Every row comes from one small tree of marks. The marks that hang from a mark follow it in brackets, in alphabetical order. Every link used is in the known rows. Which tree was each row made from?
Known rows
U[J[Z[C[Q[T]]]]]: 3.38	4.34	-1.27	-0.86	2.22	2.01	-2.09	0.88	1.12	-0.03	-0.35	3.91	-0.55	-0.94	0.59	0.59	0.24	0.19
Q[T]: 1.09	1.92	-2.55	-0.63	-0.13	-0.71	-0.63	-1.36	-0.70	1.41	1.77	0.45	-0.85	-1.17	0.57	0.55	1.35	1.11
C[Q[T[W[B]]]]: 1.37	2.46	-0.53	-1.66	1.59	0.07	-2.27	-0.58	-0.57	-0.38	0.85	-0.57	-1.01	-1.84	1.09	-1.21	0.43	0.99
Z[C M]: 3.22	2.41	-0.44	0.09	1.48	-1.24	-1.01	1.50	-2.03	0.60	0.90	-0.55	0.02	-1.10	0.44	3.20	0.51	0.32
B[Q[T]]: 0.50	2.74	-3.25	-1.96	-0.69	-1.55	-0.60	-1.89	-1.49	1.96	3.32	2.27	-1.81	-1.25	0.56	0.77	1.63	1.59
C[Q]: 1.55	2.37	-1.38	-0.73	0.86	-0.42	-2.75	-0.90	-0.37	0.49	0.85	3.32	-0.72	-1.48	1.68	0.31	-0.38	1.03
M[Q[T[W[B]]]]: 1.36	1.38	-0.94	-1.51	0.46	-1.43	-1.25	-0.72	-1.09	0.91	2.23	-3.09	-0.29	-2.21	0.26	-0.30	1.56	1.82
M[Q]: 1.51	1.32	-1.64	-0.66	-0.23	-2.03	-1.67	-0.82	-0.98	1.75	2.25	0.76	0.08	-1.84	0.88	1.20	0.76	1.96
B[Q W]: 0.55	3.86	-3.47	-3.80	-1.09	-0.53	-1.56	-1.69	-2.67	1.79	2.85	3.08	-2.42	-1.22	0.33	1.93	0.33	1.55
W[B T[Q]]: 1.61	-0.36	-2.71	-0.52	-0.44	-0.97	-1.32	1.26	-1.37	0.70	2.26	-1.90	-0.59	-2.53	-0.38	1.07	-0.33	1.98
M[Q[T[W]]]: 1.55	2.88	-0.58	-1.10	0.56	-3.07	-1.89	-1.84	-0.74	1.15	1.94	-1.70	0.05	-1.69	0.91	-0.22	1.83	1.62
U[J]: 0.70	2.47	-3.16	-0.82	-0.76	0.60	-1.75	-1.17	-0.23	0.69	0.71	3.27	-0.57	-1.98	-0.97	0.20	-0.45	1.37
Z[C]: 3.08	1.52	-1.66	-0.64	0.86	-0.48	-1.23	1.14	-1.48	1.47	0.76	-0.16	-0.21	-1.32	0.88	2.04	0.71	0.90
W[T]: 0.30	-0.94	-2.42	-0.36	-0.47	-0.51	-0.49	0.47	-0.91	1.47	1.88	0.03	-0.81	-1.89	0.14	1.73	-0.19	1.47
J[U Z[M]]: -0.21	1.87	-1.01	-0.40	0.98	0.70	-2.61	2.32	-0.53	0.44	1.26	3.72	-0.94	-0.66	0.50	4.55	-0.41	-0.08
U[J[Z[C[Q[T[W]]] M]]]: 3.37	6.02	1.42	-0.62	3.59	0.14	-2.89	0.94	0.36	-1.42	-1.04	1.58	-0.26	-0.94	0.27	0.85	0.01	-0.60
C[Q[T]]: 1.62	3.24	-1.48	-0.81	1.01	-0.41	-1.80	-1.58	-0.10	0.53	1.29	2.61	-0.88	-1.13	1.69	-0.28	0.70	0.88
T[Q W[B]]: 2.17	2.27	-1.14	-1.26	0.56	-2.32	-3.48	-0.14	-1.72	-0.34	0.75	-2.88	-0.38	-2.44	-0.01	-0.34	-0.06	1.69
J[U Z[C[Q[T[W]]] M]]: 2.44	4.98	1.79	-1.07	3.75	0.03	-3.48	2.80	-0.20	-0.59	-0.04	2.30	-0.65	-0.27	2.22	3.14	0.65	-1.02

Which tree is each row?
2.33	3.99	0.56	-1.81	3.14	0.76	-3.75	2.64	0.32	0.15	-0.21	2.57	-0.95	-0.54	2.50	1.90	0.85	-0.45 -> J[U Z[C[Q[T[W]]]]]
2.42	3.97	1.39	-0.89	2.78	-1.36	-2.52	2.96	-0.71	0.81	1.40	-0.28	0.13	-0.61	1.36	4.07	1.79	-0.18 -> J[U Z[C M[Q[T[W]]]]]
3.78	4.26	1.32	-0.38	2.32	-3.61	-1.39	0.30	-1.77	0.56	1.59	-3.28	0.79	-1.24	0.98	1.87	2.11	0.60 -> Z[C M[Q[T[W]]]]
1.84	2.27	-0.39	-0.46	2.05	0.95	-2.23	4.07	-0.95	0.75	0.71	2.71	-0.53	-0.49	0.92	5.33	0.13	-0.46 -> J[U Z[C M]]
3.59	2.77	1.01	-0.79	2.21	-1.83	-0.68	1.39	-2.03	0.28	1.93	-4.43	0.46	-1.74	0.26	1.68	1.87	0.87 -> Z[C M[Q[T[W[B]]]]]
2.48	3.38	0.05	-0.43	2.16	-0.22	-1.42	3.16	-0.59	1.32	2.24	1.87	0.10	-0.40	1.31	4.85	1.79	-0.03 -> J[U Z[C M[Q[T]]]]
3.65	2.60	0.22	0.19	1.52	-2.40	-1.07	1.15	-1.91	1.18	1.91	-0.87	0.80	-1.42	0.87	3.26	1.04	0.96 -> Z[C M[Q]]
3.52	2.32	1.43	-0.71	2.81	-1.07	-1.15	2.73	-1.14	0.12	1.37	-4.38	0.20	-1.31	0.17	2.58	1.50	0.50 -> J[Z[C M[Q[T[W[B]]]]]]
-0.21	1.77	-3.63	-3.60	-1.47	-0.19	-0.45	-0.57	-2.50	1.97	3.32	2.12	-2.52	-1.52	0.01	2.48	-0.11	1.67 -> B[Q W[T]]
3.37	5.31	0.05	-0.15	2.99	1.31	-1.80	1.24	0.62	-0.80	-0.25	3.68	-0.36	-0.68	0.25	1.77	0.10	-0.47 -> U[J[Z[C[Q[T]] M]]]
1.72	2.79	-2.76	-2.07	-0.63	-1.55	-1.96	-0.42	-1.87	0.76	1.78	-0.81	-0.94	-1.66	0.05	1.86	-0.27	1.43 -> B[W[T[Q]]]
0.39	1.34	-3.60	-2.33	-0.66	0.11	-0.01	-0.84	-1.78	1.71	3.65	0.90	-2.04	-1.69	-0.07	0.55	1.32	1.84 -> W[B[Q[T]]]
0.57	4.70	-3.66	-3.79	-0.95	-0.49	-0.64	-2.51	-2.29	1.76	3.20	2.45	-2.58	-0.88	0.40	1.31	1.41	1.34 -> B[Q[T] W]
3.88	4.52	0.42	-0.07	2.77	-0.88	-1.22	0.39	-1.00	0.00	1.01	1.27	-0.17	-0.72	1.75	1.79	1.06	-0.14 -> Z[C[Q[T]] M]
3.45	4.21	-0.36	0.04	1.87	0.00	-0.70	1.19	0.10	0.44	1.29	1.23	0.55	-1.09	-0.62	2.62	1.17	0.45 -> U[J[Z[C M[Q[T]]]]]
